Each row was made from one small tree. The marks that hang from a mark follow it in brackets, in alphabetical order. Every link used is in the known rows. Write each row's tree.
Known rows:
mumuf[zasun[mefe pima rizo]]: [ -3.4  21.7  -4.9  16.3 -10.7  40.3 -37.7 -34.6   8.5 -22.4  -4.7 -35.1
   3.7  20.3 -18.0  14.3  21.6 -36.0  -7.5  19.8  26.7   1.5  -4.8]
mumuf[zasun[boluv[komavu] nuvim pima]]: [ -1.6  33.4  -1.8  16.2   9.9  15.7 -35.4 -31.5   3.9 -33.3  -7.4 -12.0
   3.8  38.8 -15.6   4.1  18.2 -40.9  -0.3  30.2  -9.7   3.3 -19.3]
mumuf[zasun]: [ -7.5  25.2  -1.3  13.5 -12.6  33.1 -27.0 -30.2   1.1  -5.6  -7.0  -7.0
   8.6  19.0 -12.3  -0.2   7.4 -12.3  -9.9   1.5  15.4  -8.4   8.8]
mumuf[zasun[boluv[komavu] pima]]: [  3.7  31.1  -0.4  25.9   3.7  15.8 -38.9 -36.2   2.6 -36.4 -23.8 -17.6
   3.3  35.8 -15.3  12.7  20.8 -35.7 -16.7  16.5  -6.9  -7.9 -12.8]
zasun[boluv nuvim[nalu] pima rizo]: [  3.8  28.5 -27.6 -10.8  11.4  -3.3 -24.3 -25.7  -2.8  12.2  16.4 -11.5
  11.2  28.2 -24.3  -5.2  12.5 -32.9  25.7  44.4   4.5   7.1  -6.6]
zasun[boluv[nalu] nuvim]: [  8.2  23.4 -18.9   4.4  -3.0  20.7 -20.3 -11.5  -5.9  11.6   3.9   1.1
   4.9  24.3 -28.9 -15.0  12.7 -20.4  17.3  14.6  -3.6  -5.3   6.3]
zasun[pima rizo[nalu]]: [ -0.8  23.1 -17.4   1.2  -7.8  12.8 -32.4 -26.1  -7.8  -3.0   1.1  -7.3
   6.9   8.5 -26.7  14.9  16.8 -17.2  -2.8  27.2  16.4   7.9   9.6]
mumuf[zasun[boluv nuvim pima]]: [-11.8  29.7  -5.6   8.8   4.3  20.0 -26.4 -33.5   5.6  -1.6  -4.1 -18.1
   9.2  36.4 -13.4   0.9  13.3 -44.4   6.1  33.9   4.5   4.5 -14.0]
boluv[komavu nalu]: [ 10.6  26.5  -5.1  23.9 -14.5  29.3 -36.4 -15.8  -8.8 -39.7  -6.5   6.6
  -0.7   9.2 -31.3   5.2  18.8  -1.6  -7.1  -9.4  -7.6  -7.0  14.2]
fumuv[nalu zasun[mefe nuvim pima]]: [ -6.0  42.5 -29.3  -1.5 -18.7  64.1 -36.6 -36.8   0.0 -17.8   5.3 -24.3
   6.4 -14.3 -21.9  10.8  11.1 -19.2  17.8  21.8  14.7  11.9  -1.2]
vitu[zasun]: [-10.0  27.9   1.4  11.3  -4.6  25.6 -26.4 -30.1  -3.2  -6.0  -3.7  -1.7
   8.6  12.8 -10.4   1.5   3.5 -13.1 -10.4   3.8  15.0 -11.3   5.8]
fika[zasun[nuvim]]: [  4.1  19.9  -0.7 -11.5  -4.3   6.5 -22.5 -14.8 -13.2  -2.3  27.2  -8.5
   7.5  -7.5 -19.2   0.5  12.3   4.7  20.5  -2.3   0.2   6.5   6.1]
fumuv[zasun[mefe pima rizo]]: [ -1.5  32.2 -27.2   9.3 -10.3  54.1 -39.7 -24.2   4.2 -21.8  -4.2 -42.2
  -1.7  20.0 -20.8   8.7  18.1 -22.6  21.5  16.7  19.5   4.3  -1.6]
fika[komavu zasun[nuvim pima]]: [  4.8  29.0  10.6  -3.9  -2.2   7.6 -37.2 -20.8  -8.5 -39.7  21.8  -8.1
   4.0  11.0 -20.1  30.3  23.8 -13.1   8.1   6.3  -9.4  27.3  -1.7]
fumuv[nalu zasun]: [ -5.0  38.8 -32.7  -4.7 -15.0  44.2 -27.0 -30.5  -8.9   1.4  -4.4  -3.8
   8.2  -5.7 -16.3  -3.9   1.3   5.1   8.4   6.4   4.9  -5.1  17.6]
nuvim[nalu]: [ 10.3  28.3 -14.8   2.2 -19.3  20.4 -26.8 -30.9  -6.8   4.3   6.4   1.0
  13.6  -5.1 -22.3   3.1   5.8   3.7   0.0  -5.2  15.4 -10.1  16.4]
zasun[boluv[komavu nalu] pima rizo]: [ 12.3  25.6 -17.9  21.5   8.0   6.6 -36.3 -16.2  -5.8 -34.4 -12.6 -11.3
  -4.0  39.8 -33.6   6.3  28.2 -31.6   1.0  27.1 -16.9  -0.8  -2.4]
fumuv[nalu zasun[rizo]]: [ -6.7  33.7 -40.5 -13.5  -2.7  32.9 -22.8 -22.5 -11.3   5.2   3.2  -4.8
   5.7   8.3 -17.7 -13.6   3.0   1.0  18.0  25.1   4.2   0.0  17.3]
zasun[mefe]: [ 21.6  21.0  -7.3  11.3 -24.3  37.8 -36.2 -24.0  -1.3  -7.6   1.3 -21.3
   5.6  -5.9 -21.4  10.2  10.7  -5.1   1.9 -24.2  23.4 -14.7   9.1]
fika[komavu zasun[nuvim]]: [ 14.7  24.8   8.3 -11.4  -1.0   6.9 -29.9 -11.5 -11.9 -26.8  25.8   2.9
   3.9   8.7 -18.4  12.0  18.3   3.8  10.7  -4.6  -8.8  14.7   8.0]
vitu[zasun[nuvim[nalu]]]: [-12.6  33.4  -6.0  -2.2  -4.0  25.9 -20.9 -35.6  -2.5   0.2  14.1  11.7
  14.3   2.5 -14.6  -8.0   2.0 -11.5   0.5  24.4  18.7  -2.7   4.4]
zasun[rizo]: [  3.9  19.7 -16.7  -2.5  -1.5   6.9 -26.2 -12.5  -8.6   4.1  11.3  -7.0
   5.7  22.7 -20.2  -5.9   6.1  -6.6  15.8   5.6   7.9  -2.5  11.6]
mumuf[zasun[boluv nuvim]]: [ -3.4  25.4  -9.4   1.7   5.2  19.5 -19.3 -24.9   1.6  13.8   0.1  -6.5
  10.0  33.8 -11.4 -16.9   7.4 -26.9   9.4  22.8   5.6  -8.1  -4.6]
fika[komavu zasun[boluv[nalu] nuvim]]: [ 22.7  21.9  -1.2  -2.4   2.3  11.1 -24.5  -9.0 -10.4 -17.9  11.4   3.5
   0.0  21.3 -27.9   2.3  29.0  -9.3   5.1   9.5 -17.9   4.7   7.8]

Which tree is each row?
[  5.2  20.8 -17.3  -0.9  11.8   8.2 -17.8 -27.3  -7.6  20.1  -9.5   3.5
   7.2  23.7 -16.1 -14.3  11.9 -20.4 -12.8  38.3  17.0 -20.5   7.0] => vitu[zasun[boluv rizo[nalu]]]
[ -9.2  22.0 -14.7  21.2   3.0  24.3 -25.2 -27.9   4.0  -6.3 -17.4 -19.4
   2.4  46.9 -25.2  -1.6  26.6 -46.0  -9.2  44.5   3.8  -1.4  -1.5] => mumuf[zasun[boluv[nalu] pima rizo]]
[ 26.0  11.1  -6.9  -5.6  -7.6  16.0 -29.1 -15.9  -9.7  -8.3  17.8 -30.1
   1.5 -10.9 -23.2   5.4  23.4   3.5   8.4  -8.0  14.5  -7.4   8.4] => fika[zasun[mefe rizo]]
[ 29.9  16.8 -26.7 -12.3  -0.7  21.4 -24.8 -15.2  -4.7  22.0  11.4 -10.2
   5.0   8.5 -26.2 -14.5  17.2 -17.5  15.3  25.1  20.9 -12.1   2.3] => zasun[boluv mefe nuvim rizo[nalu]]
[ 37.3  19.5  10.1   3.9 -20.0  27.2 -40.1 -20.9  -6.5 -37.4   9.0 -18.4
   0.5  -8.3 -20.2  26.6  27.7   5.3  -9.9 -28.9   9.1  -4.1  12.0] => fika[komavu zasun[mefe]]
[ 45.5  17.6 -21.6   5.4  -1.5  16.0 -37.0 -18.8  -7.1 -13.5  -7.0  -8.6
  -1.0   7.3 -28.9  -2.4  25.1  -8.8  -6.8   9.0   9.4 -25.1   4.6] => zasun[boluv[komavu] mefe rizo[nalu]]
[ 23.5  19.8 -19.4   8.2  -1.7  14.6 -35.6 -23.8   2.0  -2.1  -4.4 -39.6
   3.5  24.4 -21.9  11.4  20.8 -36.2  10.0  13.7  15.3  -8.9  -7.5] => zasun[boluv mefe pima rizo]
[-23.6  30.1  -7.8  -2.6   7.4  20.5 -26.4 -30.9  -4.4  -7.2  10.5   4.2
   8.5  14.8 -20.3   2.9  13.2 -33.3  -1.9  56.6  19.3  14.1  -2.3] => vitu[zasun[nuvim pima rizo[nalu]]]
[  6.8  33.1 -19.6  -2.8  -0.6   7.6 -26.6 -33.9  -2.0   8.2   7.9 -10.5
  13.7  13.6 -22.5   4.5  11.3 -28.4  15.5  26.7   5.5   3.2  -6.4] => zasun[boluv nuvim[nalu] pima]
[-20.7  30.8 -12.4  -1.5   0.9  22.3 -25.4 -36.4   2.7  -8.0  14.7  -6.7
  12.2  23.5 -20.3  -1.5  13.9 -32.6   6.2  51.7  16.7  17.1  -3.8] => mumuf[zasun[nuvim[nalu] pima rizo]]
[ 24.9  16.9 -23.2  -8.0   5.9  15.8 -25.5 -10.2  -1.3  15.1  17.1 -21.2
   3.9  25.2 -21.3 -16.3  12.8 -23.9  30.5  15.7  12.6 -10.7  -5.0] => zasun[boluv mefe nuvim rizo]
[ 17.7  27.1   4.1  -4.6   9.1  -4.6 -33.1 -20.4  -7.5 -25.1  13.0 -14.3
   3.7  24.6 -18.7  22.5  26.1 -23.0   9.6  14.3 -17.0  16.6  -9.1] => fika[komavu zasun[boluv nuvim pima]]
[ -1.1  25.1  -5.9  12.5 -10.2  40.8 -36.1 -39.4   2.2 -17.0  -7.1 -17.7
   4.5  -1.0 -21.6  17.9  22.8 -30.3 -22.1  31.9  36.7  -4.7   0.6] => vitu[zasun[mefe pima rizo[nalu]]]
[ 16.2  21.6 -14.7   6.7  10.6  10.6 -28.0 -26.3  -5.0 -11.2 -16.2   4.3
   2.2  30.6 -20.0 -13.0  21.5 -16.6 -19.3  34.0   1.7 -18.9   4.0] => mumuf[zasun[boluv[komavu] rizo[nalu]]]
[ -9.7  24.3  -5.4   7.6  -4.9  40.0 -34.3 -28.6   7.6 -21.0  10.9 -28.5
   4.5  22.6 -19.1   5.2  18.4 -41.3   9.8  33.5  24.1  13.2 -10.7] => mumuf[zasun[mefe nuvim pima rizo]]
[-12.8  40.1 -33.8 -14.3  -8.7  42.8 -22.7 -25.1  -8.6   3.2  10.8   1.5
   9.5  -2.2 -17.1 -12.6  -1.5  -0.3  25.8  20.5   1.6   6.2  11.3] => fumuv[nalu zasun[nuvim]]
[  2.1  21.2 -21.4 -15.2  -1.1  11.8 -21.5 -12.2 -11.6  13.6  21.7  11.2
   7.8   8.9 -25.1 -11.4   7.7  -5.0  18.0  29.1  13.9   6.8  12.4] => zasun[nuvim rizo[nalu]]
[ -7.8  35.4  -1.2  10.3 -14.4  46.0 -34.6 -47.6   7.8 -22.0   8.5 -14.9
  11.1  -9.7 -19.2  15.6  14.6 -31.2  -6.6  24.0  31.6   3.2  -8.7] => vitu[zasun[mefe nuvim[nalu] pima]]
[ -7.9  26.0 -17.7  -9.4  -2.3  13.1 -29.3 -20.7  -7.8  -1.3  18.4  -0.6
   7.7  10.4 -27.2   6.1  14.2 -22.4  15.7  40.4  13.3  18.9   2.6] => zasun[nuvim pima rizo[nalu]]
[ 49.6  18.4   2.7   0.8  -8.6  15.4 -35.7 -20.3  -6.0 -19.7   0.5 -23.6
   0.5   4.9 -19.2  18.7  29.1  -3.5  -8.0 -22.4   2.3 -15.0   4.3] => fika[komavu zasun[boluv mefe]]
[  5.7  17.8  -7.7   9.6 -10.3  41.8 -30.6 -25.1   5.6  -8.0   0.0 -23.7
   4.0  17.8 -16.2  -3.3  15.2 -18.3  -4.8   8.9  28.0 -11.6   4.9] => mumuf[zasun[mefe rizo]]
[  1.0  26.1 -12.1  -4.9  -0.8  34.8 -23.9 -31.3   1.6  -3.8  21.2  -4.5
   9.4   3.6 -19.0 -12.1  10.4 -18.1   6.5  30.7  30.7  -6.3   0.7] => vitu[zasun[mefe nuvim[nalu] rizo]]
[ 17.1  18.5  -7.8 -13.7   7.8  -5.3 -17.9 -14.9 -12.7  12.9  18.6 -14.3
   7.2   4.8 -17.2  -7.0  15.3  -4.1  23.0   4.8  -5.9  -4.7  -0.3] => fika[zasun[boluv nuvim]]
[  2.2  28.7 -14.7  -2.3   0.8  20.7 -16.5 -35.5   1.4  16.9   3.3   0.1
  14.1  20.8 -14.9 -17.3   8.9 -21.5   2.5  30.3  11.4 -10.0  -0.7] => mumuf[zasun[boluv nuvim[nalu]]]
[  3.4  26.1  -5.4  15.3  -5.9  39.4 -33.5 -36.2  11.2  -8.8  -5.4 -33.0
   6.8  22.7 -15.2   7.1  20.0 -47.2   2.3  23.1  18.5  -2.6 -17.0] => mumuf[zasun[boluv mefe nuvim pima]]
[ 19.1  19.1 -21.6  17.9  -9.6  30.4 -34.0 -21.2   0.9  -9.3 -10.0 -32.3
  -1.3  22.9 -34.0   7.9  29.9 -39.1   2.4  18.8  12.0  -7.6  -1.4] => zasun[boluv[nalu] mefe pima rizo]
[ -8.3  26.7  -8.6  10.6   5.9  27.8 -17.1 -21.9  -1.7   5.2  -3.2   6.5
   4.8  28.1 -20.3 -17.7  12.1 -30.0   1.1  30.3   3.3 -10.6  -0.1] => vitu[zasun[boluv[nalu] nuvim]]
[  6.3  24.5 -12.3   1.5  23.1   4.7 -24.6 -14.8  -1.3 -15.7   4.9  -1.5
   2.1  50.7 -15.2 -23.2  13.5 -27.2  12.2  37.1 -10.4  -5.3  -9.6] => mumuf[zasun[boluv[komavu] nuvim rizo]]
[  4.7  38.0 -28.6  13.3   2.9  43.7 -29.2  -9.9  -4.5 -26.1  -8.6  -1.1
  -5.4  34.4 -27.2 -21.9  17.8 -13.2  24.5  22.0 -21.3  -6.1  -0.4] => fumuv[zasun[boluv[komavu nalu] nuvim]]
[ -4.9  30.4   5.1  24.0 -15.8  45.5 -39.9 -42.0   6.6 -28.1  -9.9 -28.3
   5.5   1.7 -15.1  24.8  16.3 -32.3 -17.5   3.3  27.9  -5.8  -6.2] => vitu[zasun[mefe pima]]
[ 21.1  17.2 -27.7  -7.0   4.1   2.1 -21.2 -17.6 -10.7  27.8  -3.1  -1.1
   6.7  19.6 -23.7 -11.6  13.2 -11.3   2.7  22.3  10.8 -16.6  12.0] => zasun[boluv rizo[nalu]]
[ -8.3  31.8 -37.1  13.3   2.2  37.9 -27.1 -18.6  -0.8  -6.3 -18.0 -26.4
  -3.9  46.2 -26.7  -6.5  23.6 -33.8  19.1  41.9  -5.1   0.6   1.5] => fumuv[zasun[boluv[nalu] pima rizo]]
[ 24.8  24.3 -11.9  16.2 -13.8  26.4 -39.3 -32.3   3.5  -6.6 -11.3 -38.1
   5.6  10.1 -21.2  20.3  19.2 -32.0   0.4  -4.9  16.0 -12.5  -7.8] => zasun[boluv mefe pima]
[  6.7  18.7 -27.2  -3.6   8.4  10.6 -17.3  -4.1  -7.0  15.0  11.6  -0.5
   2.2  38.1 -29.6 -24.0  14.5 -23.9  26.6  32.2  -4.7  -2.6   5.5] => zasun[boluv[nalu] nuvim rizo]
[  2.9  37.2 -32.5  -8.1 -20.0  64.2 -30.0 -28.2  -3.1  -3.8   9.7 -13.7
   6.5 -15.9 -19.8  -7.3   5.5  -2.1  21.1   9.9  15.8  -1.1   8.3] => fumuv[nalu zasun[mefe nuvim]]
[ 15.2  22.2  -0.1  -6.7  -1.7   3.0 -36.4 -23.6 -13.3 -32.0   9.0  -4.0
   1.8   4.7 -26.2  30.6  32.9  -5.6 -14.3  21.7   1.8  18.5  11.5] => fika[komavu zasun[pima rizo[nalu]]]
